Each row comes from the steps of one walk. Every step used is in the known rows, and no mark comes twice. Write the walk behind each row, first mark first.
Known rows
rakep > vinu > norab > rikup > dinu > pakar: [-3.04  1.59  2.13  2.60  0.10 -1.31 -0.02  2.71  0.03 -1.03 -1.34  1.56
 -2.73 -3.36  4.47 -1.54 -1.75  0.70 -2.13  1.69  1.02  1.57]
zako > pakar > vinu > dinu: [ 1.16  3.76  2.48  0.43  4.81 -0.18 -2.19 -4.14  0.95  2.03  1.55  0.41
  3.65  1.43 -2.00 -1.47  1.01 -1.53 -2.43 -3.85 -2.87 -1.81]
zako > pakar > vinu: [ 1.00  0.39  0.30 -1.17  4.09 -1.46 -0.09 -1.00  0.81  2.06  0.31 -1.65
  4.78  2.04 -3.29 -2.08  2.74 -2.53 -2.24 -0.26  0.99  3.17]
dinu > rakep > vinu > norab > pakar: [-2.40 -3.49 -1.83  0.15 -0.30  4.12  5.07 -0.34 -3.55 -2.73  1.05  0.36
 -3.47  0.77  1.95  2.99  1.93 -1.13 -1.69 -4.02 -1.26 -1.08]
pakar > rakep > vinu > norab: [-1.21 -0.13 -1.34  0.53 -0.08  6.79  4.23 -0.79 -1.39 -1.39 -0.54  2.84
 -0.86 -3.14  1.17  0.97  1.94  0.83 -1.04 -0.02 -0.83 -2.11]
norab > rikup > dinu: [-2.87  1.70  3.98  0.86 -0.28 -4.27 -1.79  0.26 -0.21 -0.78 -1.76  0.11
  1.60 -1.71  3.76 -2.09 -2.23 -0.31 -2.28 -2.13  2.39 -1.23]
pakar > vinu > dinu > norab > rikup: [-2.39  4.38  3.46  1.75  2.47  2.16  0.00  1.50 -1.32  0.61  1.39  1.06
 -1.63 -2.39  2.90  2.30 -6.58 -2.11 -3.24 -2.73  1.18 -0.14]
vinu > norab > rikup > dinu > pakar: [-2.84  2.62  2.49  2.90 -0.11 -3.24 -0.77  3.47  0.51 -0.44 -1.72  0.51
 -3.07 -3.65  3.43 -1.25 -1.69  0.83 -2.31  1.62  1.43  1.72]
zako > pakar > rakep > vinu > norab: [-0.86 -0.22 -1.32 -0.03  0.95  6.50  4.53 -0.46 -1.87 -0.95 -1.27  2.09
 -0.60 -1.82 -0.01  0.56  2.95 -0.05 -1.54 -1.34 -0.98 -1.96]
vinu > norab: [-1.52  2.87  0.27  0.52 -1.26  3.26  2.04  1.81 -0.87 -0.46 -0.34  0.32
 -1.85 -2.84  0.34  1.05  1.45  0.04 -0.16 -1.55 -1.71 -1.01]
zako > pakar > rakep: [ 2.02 -1.29 -1.69 -0.06  3.75 -2.06  1.15 -1.62 -0.19  1.03 -3.74 -0.88
  0.93  0.50 -5.07  0.05  3.62  0.29 -3.98 -0.01  3.21 -1.14]
rakep > vinu > dinu > pakar > rikup > norab: [-1.25  2.29  3.01 -1.13 -1.24  2.83  0.99  0.79 -0.26  0.88  1.00  0.45
 -1.55  0.52  1.61  3.02 -7.36  2.26 -2.97  0.61 -2.75 -1.64]
dinu > rakep > vinu > norab: [-2.92 -1.17 -0.78 -0.60 -1.91  8.48  2.58  0.92 -2.33 -3.21  0.06  3.33
 -0.34 -2.53  3.72  1.32  2.50 -0.04  0.28 -1.06 -2.78 -0.59]
zako > pakar > vinu > norab > rikup > dinu: [-3.18  3.24  4.14  0.51  0.86 -3.30 -0.69  0.88 -0.49 -0.15 -1.96 -0.44
  2.44 -2.02  2.36 -2.35 -0.24 -1.25 -3.19 -3.34  1.95 -0.66]
dinu > vinu: [-2.30  0.34  0.82 -0.07 -1.57  2.36 -2.60  1.41 -0.46 -0.99  2.55  1.06
  0.69 -1.49  1.96 -0.49  2.59  0.10 -1.93 -1.38 -0.74 -0.26]
pakar > rikup > norab > rakep > vinu > dinu: [-0.57  1.34  2.06 -0.66  2.37  5.81  0.30 -4.62  0.47  0.24 -0.01  4.18
  0.25  0.43  1.68  2.54 -3.31  0.25 -1.94 -3.55 -2.04 -5.55]
pakar > vinu > dinu > norab > rakep: [-0.54  0.51  0.51  0.22  3.46  1.41 -1.21 -0.21  3.07 -1.21 -1.97  3.45
 -2.14 -4.32 -0.06  3.40 -2.12 -1.76 -2.11 -2.10  3.92 -0.96]
pakar > rikup > norab > rakep > vinu: [-1.16 -3.22 -0.54 -2.54  0.51  6.81  3.67 -2.12  0.16 -0.54 -1.78  3.54
 -0.36  0.18  2.51  2.55 -2.90 -0.19 -1.23 -0.03  1.89 -2.23]
pakar > rikup > norab: [-0.99  1.83  2.80 -2.40 -2.35  1.24  1.00  1.49 -0.28  1.04  0.40 -1.32
 -0.35  0.83  0.01  3.30 -6.59  1.82 -2.43 -0.13 -1.24 -1.55]
zako > pakar > rakep > vinu > dinu > norab > rikup: [-1.77  2.64  2.34  1.39  3.39  3.49  1.52  0.94 -2.56  0.14 -0.45  1.70
 -2.28 -1.23  2.09  2.41 -5.59 -2.38 -4.10 -4.09  1.34 -1.65]
rikup > dinu > rakep > vinu > norab > pakar > zako: [-2.38 -1.54 -0.43  2.92  0.64  1.12  2.83 -1.78 -0.19 -5.44  2.68  0.38
  2.00 -1.58  1.01  0.26  0.80 -0.78 -2.60 -2.61 -0.17 -0.78]
rakep > vinu: [-0.57 -3.34 -1.02 -0.40  0.47  5.85  2.60 -2.15 -1.34 -1.62  1.15  3.19
  1.11  1.12  3.01 -0.76 -0.36 -0.58  0.70  0.15 -1.18 -0.41]
zako > pakar > rikup: [ 0.04  0.53  1.83 -2.72  2.27  0.28 -0.48  1.93 -1.13  1.25 -2.53 -1.96
  1.22  4.30 -6.12  4.99 -0.49 -1.72 -1.02 -1.70  0.88  0.04]

Which walk is each row?
[-3.56  3.08  4.06  1.07 -0.79 -2.76 -0.71  1.09 -0.65 -1.03 -1.87  0.24
  0.71 -3.07  3.89 -1.68 -1.60 -0.07 -2.47 -3.05  1.59 -1.71] => vinu > norab > rikup > dinu
[-1.68 -1.12  0.96 -0.74 -0.61  2.74 -4.26 -1.01 -0.73 -3.25  0.15  2.56
  1.74 -0.68  2.75  1.50  2.05  0.92 -0.89 -1.90 -3.20 -1.11] => vinu > dinu > rakep
[-0.68 -1.55 -0.35 -0.24 -0.88 -1.43  4.56 -0.63 -2.14  0.08  1.51 -2.64
 -3.76  2.30  1.09  1.73 -3.36 -0.13 -3.60 -4.00 -0.72 -1.50] => rikup > norab > pakar
[-0.72  3.09  0.43 -0.40  1.61  2.30  2.07  1.23 -0.29  1.06 -0.04 -0.85
  1.61 -1.41 -2.01 -0.44  3.29 -1.50 -1.67 -1.74 -0.96  1.10] => zako > pakar > vinu > norab
[-3.50  3.19  4.35  1.03 -0.22 -2.77 -0.89  0.46 -0.10 -0.55 -1.29  0.28
  2.14 -3.42  3.58 -2.05 -1.19 -0.24 -2.78 -1.93  2.06 -0.84] => pakar > vinu > norab > rikup > dinu
[-1.12 -4.19 -1.57 -0.75  1.56  6.62  2.77 -0.68  0.26 -2.84 -1.10  5.29
 -1.49 -1.70  3.05  2.02 -1.68 -1.95 -0.12 -0.59  2.69 -0.41] => dinu > norab > rakep > vinu
[-2.61  2.54  2.20  1.13  0.72  1.92  1.10  3.79 -2.14 -0.16  0.08  0.28
 -3.30 -2.14  3.01  2.75 -6.49 -2.01 -2.37 -1.94  2.36  0.73] => dinu > norab > rikup
[-1.87 -3.99 -0.04 -1.18  1.44  5.29  1.48 -0.47  0.73 -3.64 -1.71  5.35
 -0.44 -1.98  2.72  2.76 -2.47 -1.52 -0.23 -0.72  3.27 -0.74] => pakar > rikup > dinu > norab > rakep > vinu
[-1.32 -0.25 -1.13  3.22  1.52  2.25  4.83 -2.36 -0.22 -3.50  3.28 -0.41
  0.71 -0.90 -0.57  0.92 -0.22 -1.25 -2.28 -2.30 -0.23 -1.03] => rakep > vinu > norab > pakar > zako
[-2.73 -5.92 -0.12 -1.29 -1.11  4.96 -0.81 -1.22 -1.41 -5.25  0.10  4.81
  3.37 -0.34  6.03 -1.33  1.77  0.21  0.20  0.03 -1.24  0.44] => rikup > dinu > rakep > vinu
[-1.88 -0.36  2.44  1.67 -0.31 -2.55 -3.14  4.01  0.59 -5.40  0.97  2.59
 -0.98 -4.42  2.72 -0.20 -3.70 -1.08 -0.60 -2.30  0.59  1.53] => rikup > dinu > norab
[-1.29 -1.03  1.24 -1.24  1.57  2.16 -4.29 -1.53 -0.33 -2.17  0.19  1.86
  4.00  0.24  1.21  0.42  3.45 -0.34 -2.12 -1.86 -2.64  0.38] => zako > pakar > vinu > dinu > rakep
[-0.88 -4.14 -1.90 -1.38  1.60  6.23  3.31 -2.75  0.37 -1.07 -2.03  4.19
 -0.22 -0.21  2.43  1.04  0.10 -1.12 -0.01  0.05  2.58 -1.46] => norab > rakep > vinu
[-0.14 -5.75 -2.61  0.78  2.27  4.55  4.42 -2.82 -1.94 -2.82  0.69  3.44
 -1.18 -0.44  1.52  1.52 -0.36  0.05 -2.26  0.11  1.55 -1.07] => dinu > norab > pakar > rakep > vinu
[ 0.96  0.44  0.71  0.87  4.02  4.03  0.17 -5.61 -0.54  0.05  0.24  3.36
  1.62  1.08 -0.08 -0.31  0.55  0.00 -2.40 -3.58 -2.69 -4.77] => zako > pakar > rakep > vinu > dinu
[-0.14  1.17  1.35 -0.01  2.21  5.34  0.68 -5.11  0.61  0.14  0.17  4.19
  0.01 -0.11  2.78  0.53 -2.59  0.05 -1.82 -4.01 -2.38 -5.43] => rikup > norab > rakep > vinu > dinu
[-0.99  0.94 -0.97 -1.00  1.84  2.45  2.17 -0.59  2.63  1.03 -3.59  1.48
 -0.97 -4.19 -1.02  2.48  2.38 -0.85 -1.85 -0.06  4.81 -0.86] => pakar > vinu > norab > rakep
[-0.85  1.02 -0.98 -1.49  2.76  2.16  2.39 -0.20  2.07  1.48 -4.42  0.70
 -0.75 -2.96 -2.25  2.22  3.16 -1.95 -2.45 -1.36  4.58 -0.74] => zako > pakar > vinu > norab > rakep
[-1.66 -4.33 -0.75 -0.58  1.48  4.90  1.64 -0.84  0.70 -3.63 -1.41  5.46
 -0.64 -2.43  3.82  0.83 -1.68 -1.73 -0.34 -1.18  3.00 -0.81] => rikup > dinu > norab > rakep > vinu
[-1.92  3.14  1.37  1.57  0.26  0.59  0.48  1.61  1.24 -0.32  0.54  0.69
  0.20 -4.74  0.82 -0.93  1.93  0.60 -1.57  1.56 -0.53  2.03] => rikup > dinu > pakar > vinu > norab
[-0.84 -0.97  0.21  2.00  1.94 -0.71  1.51  0.13 -1.93 -2.70  2.61  0.09
 -5.03  0.13  0.36  3.47 -2.89 -2.00 -2.34 -6.00 -0.93 -1.17] => vinu > dinu > norab > pakar
[-4.43 -1.49  2.31 -0.73 -2.54  0.31 -3.22  2.13 -1.45 -4.20 -2.08  1.77
  1.97 -2.85  5.34  0.32  1.76  0.63 -1.90 -1.34  0.47  0.42] => vinu > norab > rikup > dinu > rakep
[-3.78  2.97  2.23  0.72 -2.69  2.43 -1.17  2.59 -0.75 -2.41  1.14  1.36
  0.09 -4.59  2.79 -0.68  3.41  0.31 -1.76 -3.26 -1.83 -1.66] => rikup > dinu > vinu > norab
